Each row comes from the steps of one path. Every step used is in the known rows, and no mark comes twice. Write the path behind each row, first mark first.
Known rows
p-c-h: [.06,-.01,-.06,-.10,-.11,-.04,.05,.00,-.05,-.06,.24,.40,-.14,.07,.02,-.15,.15,.17,-.07,-.05,.02,-.04]
k-h-c-p-d: [-.16,-.22,.08,-.07,-.11,-.13,.12,-.01,-.12,-.38,.24,.19,-.11,.01,-.34,-.01,-.11,.25,.17,-.42,.34,-.02]
t-d-p-c-h: [.07,.03,-.13,-.06,-.17,.19,.09,.07,-.18,-.17,.40,.02,-.50,.23,-.02,-.30,-.12,.15,.02,.02,.04,.02]
d-p-c: [.26,.07,-.04,.14,.00,-.01,-.06,-.11,-.12,-.03,.19,-.01,-.27,.12,.06,.01,-.08,.25,.07,.01,.15,.05]
c-p: [.06,-.14,.05,.03,.10,.05,.12,-.07,.06,-.03,.15,.12,.03,.06,-.07,.05,-.04,.16,-.09,-.20,.16,.04]
k-h-d-t: [-.25,.09,.03,.10,.01,-.05,.10,.22,-.19,-.29,.27,-.17,-.13,.03,-.41,-.17,.22,-.06,.26,-.02,.07,-.12]
k-h-c-p-d-t-u: [-.03,-.27,.30,.22,-.09,-.13,.05,.34,-.22,-.62,.00,-.09,-.15,.03,-.44,-.15,.03,.13,.23,-.31,.15,-.10]
u-t: [-.09,-.08,.00,.06,.01,-.07,.20,.23,-.06,-.18,-.09,-.15,-.02,.05,.08,-.02,.08,-.08,-.06,-.13,.03,-.16]
c-h-d-t-u: [-.19,.00,.23,.20,-.07,.04,.10,.31,-.12,-.28,.05,.01,-.04,.00,-.12,-.46,.33,-.19,.11,.08,-.12,-.15]
d-h: [.04,.04,-.01,-.11,.10,-.07,-.06,.07,-.15,.06,.18,.11,.08,.02,.06,-.02,.05,-.07,.04,.04,.09,-.07]
t-d: [-.06,.01,-.07,-.06,-.09,.16,.03,.11,-.08,-.12,.04,-.20,-.24,.04,-.08,-.11,-.16,-.11,.00,.04,-.04,.10]
p-c: [.19,.05,-.01,.03,-.05,-.09,-.07,-.04,-.06,-.05,.04,.15,-.16,-.03,.05,.05,.04,.17,-.05,-.02,.11,.09]
p-d-h: [-.14,.02,.00,-.10,-.03,-.10,.11,.09,-.23,.01,.19,.23,.02,.16,-.07,-.02,-.08,-.06,-.01,-.04,.31,-.12]
c-h-k: [-.10,-.20,-.11,-.25,-.01,-.02,.09,-.11,-.05,-.17,.22,.11,.06,.13,-.02,-.15,.07,-.01,-.15,.06,.05,-.04]
t-c-h-e: [.03,-.18,.04,-.04,-.11,.16,-.01,.05,.01,-.16,-.07,.22,-.26,-.08,.35,-.28,.07,-.05,.00,.21,.06,.22]
h-e: [-.04,-.10,-.02,.07,.05,.02,-.07,-.11,.03,-.08,-.07,.08,-.14,.04,.15,.02,.10,-.14,.02,.10,.05,.16]
u-t-d: [-.13,-.07,-.05,.00,-.10,.09,.27,.36,-.13,-.31,-.05,-.34,-.26,.08,.00,-.11,-.08,-.19,-.07,-.10,-.01,-.05]
k-h-c-p: [.01,-.22,.05,-.10,.02,-.08,-.05,-.06,-.03,-.34,.22,.09,-.05,-.13,-.21,.00,.01,.23,.21,-.35,.13,.03]
u-t-d-p-c: [.12,.00,-.08,.15,-.09,.07,.23,.26,-.24,-.33,.14,-.36,-.53,.19,.05,-.11,-.15,.06,.01,-.08,.15,-.02]
u-t-c-p: [.18,-.24,.17,.12,.02,.05,.29,.28,-.01,-.27,-.12,-.13,-.12,-.09,.19,-.04,-.11,.17,-.14,-.17,.28,.05]
d-t: [.06,.00,.08,.19,.05,.01,.07,.20,-.07,-.13,.01,-.18,-.08,.19,-.12,-.11,.13,.03,.01,.12,-.16,-.12]
u-t-c-h-e: [-.05,-.26,.05,.05,-.11,.08,.22,.29,-.05,-.32,-.15,.08,-.27,-.03,.43,-.30,.15,-.15,-.08,.09,.10,.06]

Write each row's path
[-.05,.04,.12,.02,-.13,.19,.17,-.02,-.11,-.09,.21,.00,-.21,-.06,.21,-.47,-.08,.09,.16,.13,.22,.02] -> t-c-h-d-p
[.02,-.21,-.21,-.14,-.10,.02,.30,.13,-.30,-.51,.36,-.25,-.47,.34,.01,-.26,-.04,.05,-.14,-.01,.19,-.05] -> u-t-d-p-c-h-k
[-.05,.06,.16,.13,-.06,.05,.04,.32,-.21,-.36,.09,-.25,-.25,-.17,-.22,-.27,.07,.04,.28,.13,.19,.02] -> k-h-d-t-c
[.11,-.18,.17,.02,.03,-.03,-.01,-.20,.06,-.23,.05,.13,.01,-.04,.11,-.07,-.02,.24,.06,-.22,.05,.04] -> h-c-p
[.10,-.24,.39,.35,-.09,-.09,.07,.19,-.13,-.50,-.18,-.07,-.10,.12,-.14,-.20,.02,.15,.08,-.20,.07,-.08] -> h-c-p-d-t-u
[-.07,.06,.27,.33,.01,-.02,-.01,.24,-.14,-.29,-.14,-.25,-.05,-.07,-.11,-.26,.22,-.18,.16,.09,-.02,-.03] -> h-d-t-u
[.15,-.13,-.15,-.12,.01,-.06,.05,-.21,-.17,-.20,.40,.10,-.21,.26,.03,-.16,.00,.24,-.08,.08,.20,.01] -> d-p-c-h-k
[.25,-.15,.16,.05,.02,.14,.07,.04,.04,-.10,-.05,.01,-.09,-.15,.13,-.04,-.19,.25,-.06,-.05,.25,.17] -> t-c-p
[-.03,-.08,.18,.11,-.24,.12,.27,.37,-.18,-.24,.00,.08,-.23,.22,-.03,-.40,-.03,.11,-.07,.15,.05,-.13] -> p-d-t-c-h
[.09,-.17,.18,.08,-.11,.10,.22,.09,-.05,-.12,-.03,.13,-.17,.00,-.02,-.05,-.32,.27,-.13,-.14,.44,.14] -> t-c-p-d
[-.15,.11,.15,.22,.02,-.01,.12,.07,-.11,-.17,.11,-.13,-.07,.10,-.11,-.23,.20,-.05,.11,.10,.00,-.10] -> h-d-t
[-.12,-.19,.03,.01,.11,-.03,.14,-.06,-.14,-.09,.26,.40,-.11,.26,-.01,.03,-.03,-.03,-.06,-.14,.50,.10] -> c-p-d-h-e
[-.06,-.18,.15,.16,-.20,.14,.21,.27,-.14,-.35,-.06,.17,-.37,.27,.12,-.41,.07,.00,-.03,.25,.11,.03] -> p-d-t-c-h-e
[-.13,-.03,.14,.09,-.12,.13,.38,.24,-.17,-.27,.14,-.14,-.25,-.01,.29,-.49,.00,-.01,.10,.00,.24,-.13] -> u-t-c-h-d-p
[-.09,-.22,.17,.12,-.07,-.10,.19,.16,-.20,-.51,.25,.01,-.19,.22,-.45,-.13,.00,.27,.18,-.30,.17,-.15] -> k-h-c-p-d-t
[.02,-.24,.18,.13,-.10,.02,.47,.31,-.10,-.33,-.11,-.03,-.17,.05,.09,-.07,-.23,.18,-.20,-.28,.49,.00] -> u-t-c-p-d
[.07,-.36,.09,-.10,.06,-.12,.38,.20,-.31,-.44,.11,-.02,-.05,.12,.10,-.04,-.20,.12,-.24,-.13,.69,.01] -> u-t-c-p-d-h-k
[.08,.07,.25,.25,-.06,.09,.08,.17,-.14,-.25,-.09,-.20,-.20,-.09,.07,-.32,.06,.05,.12,.23,.09,.05] -> h-d-t-c
[-.07,-.10,.06,-.07,.08,-.05,.20,.03,-.18,-.01,.34,.32,.04,.21,-.17,.01,-.13,.13,-.10,-.23,.44,-.07] -> c-p-d-h
[-.04,-.04,.23,.32,-.09,-.05,.08,.39,-.18,-.27,-.23,-.18,-.08,.14,-.23,-.14,.02,-.09,.01,.04,.01,-.12] -> p-d-t-u
[-.34,.04,.02,-.09,-.10,.02,.17,-.07,-.04,-.05,.28,.29,.03,-.02,.01,-.33,.17,-.09,.05,-.04,.08,-.09] -> c-h-d
